Known rows, with every way that one mark hangs from another
F[G H N S T]: 30  15  -15  46  -12  2  -29  25  -13  18  27  36  -10  14  34  -2  -9  -22  -15  -25  -7  0  -47  0  -46
X[F]: 9  7  8  9  -13  -2  -13  -26  -13  27  16  -2  1  10  -38  -13  -3  -26  21  3  5  6  5  -16  -11
D[T[G K S[N]]]: -18  -5  15  -30  14  12  6  -14  -36  20  -5  -6  4  27  -15  14  12  11  7  -16  16  11  -7  2  20
X[F[G N S T[K]]]: 30  22  -5  25  -5  11  -39  -10  -31  23  32  15  -12  11  3  -10  -21  -22  -1  -15  -3  16  -35  12  -21
F[H]: 1  -8  3  20  -1  -13  -2  6  2  25  12  11  -2  6  -17  -2  10  -25  0  -1  11  -13  5  -24  -23
T[D F[G H] K S[N]]: -3  -35  15  -21  49  -6  1  6  -31  45  6  -7  -10  49  13  -14  7  15  -42  -21  10  -13  2  17  3
J[G H]: 1  4  10  2  -9  -38  -14  -21  19  3  12  -19  32  18  -35  15  4  -36  -15  9  7  -14  27  -10  -10
F[N T]: 31  27  -15  7  -18  18  -18  -3  -2  16  25  26  8  2  0  10  3  -13  24  -5  -6  -14  -22  -18  -42
H[F[G T[D K]] S]: 32  -13  6  13  3  37  -15  -22  -11  15  42  16  -23  28  5  5  1  -15  2  3  11  -2  5  14  -2
H[F[G N T] S]: 41  12  -2  22  -25  37  -20  -16  -9  -2  35  34  -11  18  14  3  1  -22  25  -4  -3  5  -7  -2  -28
H[F[G T[D K]] S[N]]: 27  -11  9  1  5  42  -8  -20  -15  9  25  11  -29  28  8  -10  7  -6  10  6  10  2  2  11  -2
X[F[H S[N] T[K]]]: 18  7  7  20  1  4  -31  -2  -22  27  13  1  -36  2  -11  -19  -5  -11  -3  -8  4  -1  -20  -7  -18
D[T[F G]]: -6  -4  -3  -18  -7  0  -6  -28  -8  30  10  10  6  34  -15  14  12  4  0  -6  11  8  -5  -2  0
D[T[F[H] G S[N]]]: -13  -10  10  -25  1  -1  0  -10  -23  28  -12  4  -3  41  -4  6  18  20  -3  -25  5  4  -5  -7  0
Z[N]: -6  4  6  -3  -1  -11  -5  -8  0  16  9  3  15  5  -5  -3  15  -29  18  15  10  -1  7  -32  -34
T[D G]: -12  -16  -4  -7  18  6  13  -26  2  40  14  -7  15  40  -20  17  -1  -6  -20  2  11  -17  3  7  8
X[F[G]]: 6  6  4  17  -8  -1  -17  -25  -23  29  20  3  5  18  -29  -19  -6  -30  14  -2  5  21  1  -2  -7
X[F[G H N T[K S]]]: 24  17  -1  17  7  9  -37  -2  -44  32  24  18  -13  9  2  -3  -11  -11  -1  -27  -11  3  -19  2  -25
H[F[G N S]]: 25  -1  0  20  -21  12  -13  -4  -8  -3  13  20  -7  20  20  -19  -6  -35  16  -1  6  10  -24  4  -23
F[T]: 19  11  -6  9  -14  14  -15  -7  1  25  28  15  3  7  -21  7  9  -13  18  -1  5  -8  -6  -13  -25
J[D[T] G]: 2  -6  19  -24  -15  -18  -15  -33  7  5  3  -23  23  10  -17  17  18  -33  3  2  15  -2  28  -19  8
D[T[F G K S]]: -9  -11  11  -31  16  3  -7  -21  -29  33  12  2  5  37  -13  22  8  14  -13  -22  15  5  -3  11  16
H[F[T]]: 28  1  -1  2  -22  27  -18  -17  2  11  18  15  -16  6  -10  -4  12  -18  33  11  8  -9  0  -8  -22
J[D G H[S]]: 9  -4  23  -4  -10  -42  -23  -26  23  -3  24  -30  35  13  -37  24  5  -42  -31  11  11  -16  46  -13  0
D[T[S]]: 2  -2  17  -7  -21  3  7  -7  -20  15  5  6  14  27  -17  10  12  -7  30  -16  11  8  -6  -19  -4
D[T[G S]]: -12  -2  11  -14  -10  7  7  -16  -24  22  2  3  17  35  -19  23  9  2  13  -21  11  10  -6  -6  9

Rows
0  -20  -13  -21  50  -6  -9  -15  -9  50  20  5  -9  34  13  19  -4  11  -60  -7  5  -35  -5  16  -6 -> T[D F[H N] G K]
28  -12  6  -2  -2  29  -11  -9  -4  11  12  1  -35  19  10  -16  3  -8  9  10  15  -13  -18  7  -11 -> H[F[S[N] T[D K]]]
-3  -23  2  -27  52  -4  -4  -7  -25  50  14  -1  0  47  13  25  -5  21  -60  -29  1  -36  -4  18  1 -> T[D F[H N] G K S]
21  -14  7  -11  10  35  -11  -11  -25  19  13  5  -20  29  10  -11  7  -2  12  -3  9  -3  -6  19  -3 -> H[F[G T[D K S[N]]]]
33  16  -16  3  -10  21  -8  -7  1  25  26  20  7  17  8  13  -1  -6  13  -2  -8  -26  -25  -13  -40 -> F[N T[D]]
11  -1  12  -4  -16  -25  -19  -29  20  -7  7  -17  14  17  -25  7  6  -38  -2  17  7  -16  30  -5  -10 -> J[G H[F]]
18  -10  8  -10  10  45  -5  -30  -8  12  19  3  -31  26  -3  6  8  4  3  8  11  -12  7  7  5 -> H[F[T[D G K]] S[N]]
-2  -9  9  30  4  -4  1  7  -12  17  14  15  -4  22  -3  -13  9  -22  -7  -10  9  13  6  -13  -14 -> F[G H[S[N]]]
-4  -17  13  -6  13  -10  -5  10  -24  30  -3  5  2  40  1  -23  14  4  -13  -28  3  5  3  -2  -14 -> T[F[G H] S[N]]
0  -10  12  26  -5  -14  1  20  0  13  -4  3  -15  13  -1  -22  6  -21  -8  -6  13  -4  -16  -21  -22 -> F[H S[N]]
14  -13  -11  18  28  8  -19  6  -18  45  36  16  -17  19  11  7  1  -9  -29  -8  9  -13  -12  14  -16 -> F[G H T[D K]]
18  -17  -4  36  22  2  -22  17  -16  39  37  15  -24  27  22  2  -10  -14  -45  -17  12  -9  -31  20  -15 -> F[G H S T[D K]]
18  24  -13  14  -7  9  -33  -17  -20  33  16  17  -14  5  -10  6  -7  -9  3  -13  -14  -10  -16  -11  -31 -> X[F[H N T[G]]]
-3  -12  6  35  1  -14  -4  22  -12  16  1  8  -12  23  11  -30  2  -25  -17  -12  12  15  -21  -2  -17 -> F[G H S[N]]
-6  -11  15  -26  -7  -5  -5  -17  -16  22  5  -12  21  19  -21  20  12  -9  2  -9  15  3  8  -6  11 -> J[D[T[G S]]]
8  -13  10  -18  -14  -12  -15  -10  -8  17  6  -6  5  21  -2  -14  12  -12  -2  2  17  16  -5  -4  -4 -> J[D[T[F[G S[N]]]]]
31  4  10  12  -24  22  -3  -19  2  -9  22  21  -6  14  -1  1  4  -29  30  5  4  -5  6  -20  -22 -> H[F[N] S]
4  -12  1  -6  11  -9  -16  -7  -22  31  20  17  -11  21  3  1  10  -4  -11  -6  17  11  -8  2  -6 -> D[T[F[G H] K]]
-13  -18  3  -12  43  -6  -13  -15  -11  37  19  3  -16  24  -14  10  8  7  -50  -9  15  -10  15  9  8 -> T[F[H[S[N]]] G K]
2  -3  -9  8  8  -16  -17  -3  0  30  12  16  -2  31  10  6  -5  -5  -43  -20  0  -13  -19  2  -22 -> T[F[H N S] G]
18  3  3  14  7  15  -24  -15  -29  33  22  -4  -22  27  -4  -23  -14  -10  -8  -7  5  13  -26  17  -4 -> X[F[G S[N] T[D K]]]
0  -6  13  -20  -11  3  0  -8  -28  20  -3  7  8  42  -1  -11  16  8  17  -20  8  22  -9  -5  -5 -> D[T[F[G] S[N]]]
25  14  5  25  -23  7  -29  -15  -11  26  25  5  -12  13  -24  -10  -10  -22  12  -8  1  6  -19  -7  -19 -> X[F[S T]]
4  -18  15  -2  5  -17  -7  6  -10  33  10  7  6  32  -13  -1  11  -2  -13  -26  4  -14  9  -13  -18 -> T[F[H] S]
9  -33  5  5  41  -9  -7  -8  -10  46  39  8  -13  41  6  3  -1  -5  -54  -6  16  -14  8  14  -1 -> T[D F[G H[S]] K]
4  -10  -1  -31  12  -13  -22  -16  -12  28  13  0  0  7  -1  17  10  -4  -23  1  14  -7  2  -1  -3 -> J[D[T[F[H N] G K]]]
-4  -4  22  -23  2  9  7  -5  -31  14  -2  -2  1  19  -13  2  15  3  24  -11  17  10  -7  -11  6 -> D[T[K S[N]]]
21  15  7  26  -14  -3  -17  -14  -14  18  19  15  -8  7  -14  -4  -7  -26  11  -9  -8  -5  -2  -29  -29 -> X[F[H[S] N]]
-9  -31  3  -18  53  -1  -1  -21  -7  48  20  -5  -18  42  -3  14  3  16  -63  -5  14  -25  12  15  12 -> T[D F[H[S[N]]] G K]
17  -12  21  -9  -19  -38  -31  -23  24  -11  8  -33  14  11  -19  5  2  -47  -23  19  13  -17  30  0  -3 -> J[D G H[F[S]]]
-1  -15  17  -14  8  -11  -1  9  -14  28  -7  0  -2  31  -8  -17  18  7  -6  -22  3  -10  8  -17  -18 -> T[F[H] S[N]]
23  -16  0  -8  25  -6  -7  -6  -1  33  29  3  -4  35  16  0  -11  -4  -39  -3  12  -24  -21  10  -14 -> T[D F[N S] K]
5  -3  25  -13  -7  -38  -18  -25  21  -8  10  -35  29  13  -34  12  10  -34  -25  14  10  -12  45  -16  1 -> J[D G H[S[N]]]
-18  -34  11  -37  59  -1  4  -8  -26  51  -2  -16  -10  51  0  6  6  29  -56  -22  10  -27  7  19  16 -> T[D F[H] G K S[N]]
-14  -22  -1  -16  44  7  7  -26  -10  44  23  -11  5  30  -19  22  -4  -4  -36  5  20  -19  4  19  20 -> T[D G K]
